Each row was made from one path, in order. Every step used is in the known rows, and no mark comes twice. Write each row's path.
In the rows, 128 means zero.
Known rows
bavak > fori > rano > kalun > vuzu: [ 33 131 108 111 121 119 131 143 125 127 226 204 148 142 114 202 128 107
 133 137 141 118 151 116  71 112 136  98 188  84 159 110 165 152 101  76
 190 123 211 123 128  91  93 110 163  96 136 174]
tatom > fori > bavak: [114 129 138 131 114 137 118 131 140 118 195 172 128 171  85 158 112 118
 146 112 118 162 144  66 106 106  90 125 124 106 136 120 146  91 111 141
 142 171 159 122 135  81 114 134 112 135 123 124]
kalun > rano: [102 162 130 119 108 125 129 107 108  96 189 205 143 150 151 184  79 112
  92  90 129 138 157 105  99 135 137 144 138  79 131 101 154 107 120  94
 135 133 185 145 117 107 101 139 129 108 136 178]
rano > fori: [ 92 140 151 115 132 119 133 119 156 116 192 184 130 175 139 184  93 140
 100  94 148 124 134 101  84 110 150 127 123 108 121  95 158 107 115 127
 152 150 200 160 107 102 100 129 136 100 149 169]
vuzu > lizelu: [ 94 151 134 104 129 105 142  97 153 109 181 169 136 166 122 181  93 109
 102  87 134 147 154  99 103  97 153 143  97  91 107 121 138 115 147 136
 151 141 189 154 106 115 121 106  93 119 134 167]
tatom > vuzu > fiken > lizelu: [119 128 159 113 160 120 140 146 122  86 188 131 103 183  89 147 108 128
 106  96 147 120 136  62 100 141 176 141  87 102 124  87 117 173 113  72
 146 139 201 123 126 140 112 144 136  78 125 160]
bavak > fori: [115 142 126 112 115 112 120 104 128 115 232 169 119 160 112 183  73 102
 131 108 131 150 157  91  98 110 130 131 131 108 113 122 143 109 130  95
 168 163 186 149 150 107 128 119 106  99 156 141]
bavak > fori > tatom > vuzu > fiken > lizelu: [107 120 147 127 150 116 123 144 106  93 222 134 108 184  64 179  92 138
 118 101 122 110 156  72 111 135 156 135 113 109 122  92 115 171 117  59
 181 154 190 123 169 117 108 123 136  46 137 128]
kalun > vuzu > fiken: [104 126 130 123 121 122 149 112 140  75 195 175 126 110 129 153 118 118
 103  95 138 155 172 139 111 134 158 140  83 104 133  83 122 178 112  80
 150 136 195 143 133 118 107 146 127  91 141 156]
lizelu > fiken: [119 162 126 142 146 126 136 115 145 103 196 145 128 140 124 148  69 113
  85  92 154 120 149  98 108 108 141 140 123 117 122 105 144 140 112 116
 131 120 182 154 117  83  95 154  88 117 160 154]
bavak > fori > rano > kalun: [ 54 151 120 115 112 117 137 131 129 132 216 191 128 162 108 202 113 115
 140 132 131 124 155  67  76  97 142 106 169 101 144 121 181 125 106  92
 187 133 203 131 122  76 103 123 150 111 136 179]
gekefub > fiken > vuzu: [ 99 149 148 121 113 134 136  82 137 116 206 144 158 159 133 143 108 100
  76  89 159 137 151 102  73 118 128 161  55  77 162 107 141 129 113  93
 157 148 180 132 138 116 114 147 125 121 135 152]
vuzu > fiken > lizelu: [108 155 151 121 139 120 149 112 131  84 181 145 113 145 128 163  94 142
 103  98 133 128 149  63 110 116 170 148  75 123 129  82 121 162  99  88
 165 125 205 153 115 121 126 142 125  76 123 186]
tatom > fori: [116 141 126 114 108 123 110 122 120 127 195 163 127 167  97 157  85 115
 129  97 127 152 147  80  99 133 117 131 123  91 117 115 140  96 116 117
 163 162 167 138 126 109 112 115 106 122 144 139]
rano > fori > tatom > vuzu: [ 95 123 156 130 148 127 125 145 144 112 194 179 131 205  94 185 105 148
 103  83 147  98 130 112  87 134 141 121 143  85 119  88 146 123 128 118
 146 157 188 132 134 104  74 116 148  89 154 134]
lizelu > fiken > vuzu > tatom > fori: [111 123 103 137 134 144 144 145 142 125 180 128 133 150  80 118  52 124
  92  89 145 126 143  85 126 141 132 143  76 101 128 117 121 162 123 121
 147 134 139 123 138  81 107 145  74 136 144 119]
vuzu > lizelu > fiken > gekefub: [ 97 150 134 111 154 125 135  98 172 122 198 137 133 159 116 163  70  89
  62 107 140 139 133  93 111  99 154 161 101 104 107 113 123 137 145 132
 140 106 190 163 108  80  91 126  81 101 125 181]
bavak > fori > rano > kalun > vuzu > tatom: [ 31 109  96 112 110 126 155 149 146 128 213 208 132 132 108 183 107 131
 129 136 125 120 169 112  95 110 161  93 170  88 154 117 151 176 118  93
 182 123 186 132 140  87  85 110 149 111 141 166]
bavak > fori > tatom > vuzu > lizelu > fiken: [ 96 123 121 131 168 110 107 147 139 121 228 139 131 190  45 181  70 103
  99  93 142 106 161 110 115 117 147 133 141  87 101 132 128 159 161 105
 144 144 165 133 163  87  84 114  79  87 162  99]
fiken > vuzu: [109 158 140 121 127 131 156 103 130  97 187 159 149 156 131 165  89 104
 101  84 154 144 131  97  89 126 116 150  67  99 135 102 136 109 118 102
 162 136 195 118 114 117 135 124 117 123 128 162]
rano > kalun > vuzu > tatom > fori > bavak: [ 39  76 108 117 116 145 165 161 161 118 180 199 135 138  89 150 126 120
 144 135 111 147 146  99 107 107 103 102 135  95 159 125 143 144 103 136
 146 156 166 122 139  75  80 117 133 125 141 141]
kalun > vuzu > lizelu: [ 70 131 125 103 138 108 133 113 150 102 191 180 154 147 126 174 110 102
 101  93 140 147 152 151  98 117 150 135 108  76 121 110 119 147 145 119
 152 134 196 148 113 131 111  95 102 103 135 161]
tatom > fori > rano > kalun: [ 57 147 119 113 102 127 128 147 123 145 178 184 131 167  92 180 127 124
 138 121 128 120 141  50  75 117 126 104 165  82 147 115 176 120  95 115
 177 132 182 124 104  80  89 126 153 135 120 177]
gekefub > fiken: [107 150 143 121 105 123 123  75 141 119 211 155 135 153 135 144 107 108
  85  96 145 138 174  96  82 101 143 149 100  81 149 107 148 121 117 108
 149 154 175 165 138 113  95 149 123 115 150 157]
fori > rano > kalun > vuzu > fiken > gekefub: [ 42 129 135 108 112 142 165 122 148 101 188 188 135 115 125 178 148 113
  97 139 131 135 145 101  85 121 164 131 120  91 164  73 146 187  97  77
 174  92 225 123 107  80  74 152 182  86  98 218]
vuzu > tatom: [110 140 123 121 112 130 167 105 153 100 182 173 113 147 120 153  65 139
 107  88 119 145 167  94 125 107 160 132 103 105 116 109 124 129 137 134
 147 146 167 157 129 105 113 123  94 130 159 156]
fori > tatom > vuzu: [113 142 143 134 134 131 135 126 123  95 194 167 125 185  91 167  94 121
 109  79 131 115 147 109 101 134 123 130 135  82 121  96 132 123 128 111
 145 156 179 124 143 116  92 116 120 106 154 129]
vuzu > fiken: [125 149 141 126 115 119 157  97 141  80 181 163 108 125 122 164 101 131
 110  92 133 159 180  93 118 113 163 148  72 114 117  92 139 150 115  98
 147 140 190 147 125 104 118 162 117 110 145 159]
tatom > fori > rano > kalun > vuzu > lizelu: [ 16 120 102  98 122 115 121 158 137 146 176 195 159 160  91 188 148 114
 131 117 132 125 143 112  74 124 142 103 155  59 148 121 154 155 118 116
 176 121 190 120 101  98  79  93 145 120 105 175]
bavak > fori > rano: [105 162 123 124 104 119 106 114 125 126 229 182 126 167 102 190  98 126
 131 113 131 138 168  80  93 109 147 116 156  95 131 113 151 125 122 100
 181 137 182 132 137  94 123 123 127 119 124 152]
gekefub > fiken > vuzu > tatom > fori > bavak: [ 97  98 138 133  98 160 139 114 163 133 193 151 145 163  73 116 113 125
 109 109 128 158 164  70 107 110 107 141  49  79 171 128 134 135 119 133
 142 172 123 113 170  85 104 153 117 143 114 109]

Which path is each row?
[ 98 141 130 141 172 120 128 139 149 107 184 141 140 178  63 161  81 111
  79  80 148  97 152 121 114 122 152 141 125  83 108 114 127 161 150 128
 127 129 165 131 133  89  76 125  82 101 152 122] => fori > tatom > vuzu > lizelu > fiken
[114 142 119 143 147 144 171 120 158  98 179 141 137 135 113 129  50 127
  73  84 156 119 150 100 125 118 151 149  67 118 130 106 125 170 127 121
 140 114 162 133 130  85 107 150  76 136 149 143] => lizelu > fiken > vuzu > tatom
[100 148 125 134 110 120 122 101 121 105 233 177 136 155 106 202  66 126
 121 102 115 133 165 107 108 104 111 132 142 109 119 113 138 111 124 107
 180 162 181 147 156  89 113 108 111  83 158 132] => bavak > fori > tatom
[ 14 121 106  94 126 104 132 143 142 137 216 202 154 156 105 212 135 102
 127 130 138 125 154 121  74 101 158 103 168  74 147 127 160 163 132  96
 187 122 206 130 116  94  94  92 147  98 121 175] => bavak > fori > rano > kalun > vuzu > lizelu
[112 127 131 126 132 118 118 133 113 109 235 161 124 196  67 187  82 111
 128  95 128 123 157  99 101 132 118 125 151  86 111 113 131 119 138  88
 166 174 174 119 172 113 103 108 118  87 163 108] => bavak > fori > tatom > vuzu
[106 131 142  97 151 107 131 132 144 109 185 157 122 197  82 164 103  98
 109  83 148 137 145  96  94 124 158 135 108  68  98 126 130 124 163 118
 132 152 182 124 122 139 111 111 105 130 139 143] => tatom > vuzu > lizelu
[121 132 154 122 128 145 150 112 138  83 195 145 108 165  76 164 103 115
  87 101 119 142 154  89 117 139 145 156  89  95 114  78 116 150 127  86
 151 141 188 119 152 100  86 143 139  79 126 146] => fori > tatom > vuzu > fiken > gekefub
[107 142 108 127  85 138 118 139 136 137 181 178 115 159  75 149  87 162
 127  96 113 137 174  73 118 127 156 109 137  80 131 111 131 140 129 138
 166 141 137 135 133  93 104 122 113 150 122 150] => vuzu > tatom > fori > rano
[ 98 157 123 127 158 112 136 110 160 111 185 147 138 153 111 162  76 108
  80  87 151 127 158 109 113  98 161 146 103 105 108 123 139 152 142 133
 131 117 178 162 107  88  98 132  70 121 144 157] => vuzu > lizelu > fiken
[ 62 152 140 135 113 130 122 118 127 104 186 226 165 169 152 217  87 162
  74  85 124 107 147 127  96 133 137 130 153  84 138  79 168 107 114 112
 145 131 190 157 116  84  72 126 154  78 140 174] => kalun > rano > fori > tatom
[107 123 115 114 106 139 148 131 136 125 176 153 132 161  87 141  71 130
 115  88 128 150 143  80 114 141 129 138  67  90 123 119 118 130 132 120
 167 155 151 118 141 111 128 115  98 144 131 124] => fiken > vuzu > tatom > fori
[111 109 118 151 137 160 151 151 163 117 179 141 136 148  63 118  78 129
 109 105 139 136 141  74 133 115 107 133  75 117 145 120 133 155 119 145
 128 136 133 106 145  56 106 153  78 146 124 104] => lizelu > fiken > vuzu > tatom > fori > bavak
[114 161 133 142 153 132 148 116 141  99 192 136 151 144 121 144  69 104
  74  84 170 118 133 104 100 125 128 152  79 115 136 103 142 147 115 100
 142 112 184 126 117  89 114 152  93 122 144 150] => lizelu > fiken > vuzu
[123 145 151 107 111 137 156  84 150  87 194 151 110 135 124 163  92 108
  90 112 124 169 159  77 117 114 156 161  65 114 118  88 123 139 119  92
 153 130 201 148 125  98 110 150 128  92 121 182] => vuzu > fiken > gekefub
[121 155 136 127 142 140 135 100 149 109 207 139 127 146 125 151  65  89
  66 114 145 132 127  85 105 111 133 157 122 119 122  98 130 129 116 111
 135 108 193 157 114  76  84 146  96 102 138 179] => lizelu > fiken > gekefub
[ 43 120 114 115 113 117 150 141 134 108 216 196 128 118 107 193 140 119
 132 136 136 134 178 112  89 117 166 107 143 100 156  98 163 200  95  59
 187 123 210 120 137  81  90 142 171  86 131 169] => bavak > fori > rano > kalun > vuzu > fiken
[ 76 121 144 137 184 115 121 156 172 118 187 155 141 201  73 180  88 142
  69  80 160  80 136 125 100 124 168 129 131  86 106 103 144 165 146 136
 126 129 173 142 123  83  59 126 106  87 151 129] => rano > fori > tatom > vuzu > lizelu > fiken
[ 77 149 150 138 128 127 135 112 150 106 192 191 148 169 134 204  90 163
  95  88 134 108 138 118  95 111 134 126 126 106 125  82 156 111 112 133
 164 144 192 165 118  89  88 115 139  82 150 165] => rano > fori > tatom
[101 140 102 150 121 151 124 153 142 140 178 143 138 149  68 127  69 150
  93  92 149 110 152  76 120 142 148 125 103  91 145 110 131 180 119 124
 154 108 133 109 131  68  99 142  95 157 113 132] => lizelu > fiken > vuzu > tatom > fori > rano
[ 86 120 150 133 128 127 132 148 126  89 180 203 128 176 104 201 111 160
  81  81 134 108 169 116 105 163 170 134 125  71 126  72 161 160 119  75
 128 142 183 121 139  95  59 162 171  69 143 142] => kalun > rano > fori > tatom > vuzu > fiken
[ 74 142 143 112 118 121 120 123 132 112 188 219 149 173 160 202  90 138
  85  89 139 121 141 111  85 134 154 132 146  81 133  92 174 107 116 103
 134 134 194 154 105 100  82 137 150  93 139 183] => kalun > rano > fori
[ 55 130 102 117  96 134 155 151 144 142 168 189 121 156  82 164 105 153
 134 118 111 119 161  54  98 116 155 100 151  84 144 120 158 142 113 132
 172 134 158 130 118  74  85 124 138 145 128 170] => vuzu > tatom > fori > rano > kalun
[ 85 132 119 128  79 153 113 116 141 152 196 151 145 166  72 122 104 144
  95  96 137 129 173  76  93 134 155 133  76  52 172 113 131 165 121 115
 171 144 127 115 153  98  98 144 128 155 106 138] => gekefub > fiken > vuzu > tatom > fori > rano
[ 51 116 124 110 128 117 183 128 144  81 179 184 132 104 139 173 135 107
 112 116 139 144 161 122  94 118 151 129  96 107 145  92 151 180  95  75
 159 127 218 138 118 101  90 151 151  87 151 178] => rano > kalun > vuzu > fiken
[ 89 152 156 116 132 124 115  87 127 119 214 142 144 173 134 147  96 124
  74 101 142 112 139  71  72 102 155 150 101  91 162  96 133 137 103  99
 164 135 189 172 128 127 101 137 133  79 130 183] => gekefub > fiken > lizelu
[138 129 148 117 136 119 150 131 133  85 183 147  92 169  84 148 110 114
 114  88 147 147 171  86 107 141 167 142  86  90 108  99 130 159 129  81
 135 154 185 116 142 124 108 162 127 114 146 134] => tatom > vuzu > fiken
[ 71 128 157 126 123 137 129 129 150 103 189 230 151 170 148 197 115 140
 102 106 135 132 137  98  93 109 123 127 150  93 149  97 183  98 111 124
 119 138 183 137 113  74  81 150 161 102 118 171] => kalun > rano > fori > bavak
[ 89 116 112 119 120 135 160 117 152  95 191 187 132 127 128 145  81 134
  98  95 130 143 163 148 117 126 154 126 115  92 131 101 112 161 132 117
 150 141 175 152 134 124 100 113 105 117 154 151] => kalun > vuzu > tatom
[105 106 129 131 110 157 153 139 157 115 175 164 134 160  73 139  92 135
 131 106 123 161 141  68 125 114 101 131  65 101 144 123 127 119 128 144
 148 162 143 100 148  84 129 127 102 149 112 118] => fiken > vuzu > tatom > fori > bavak
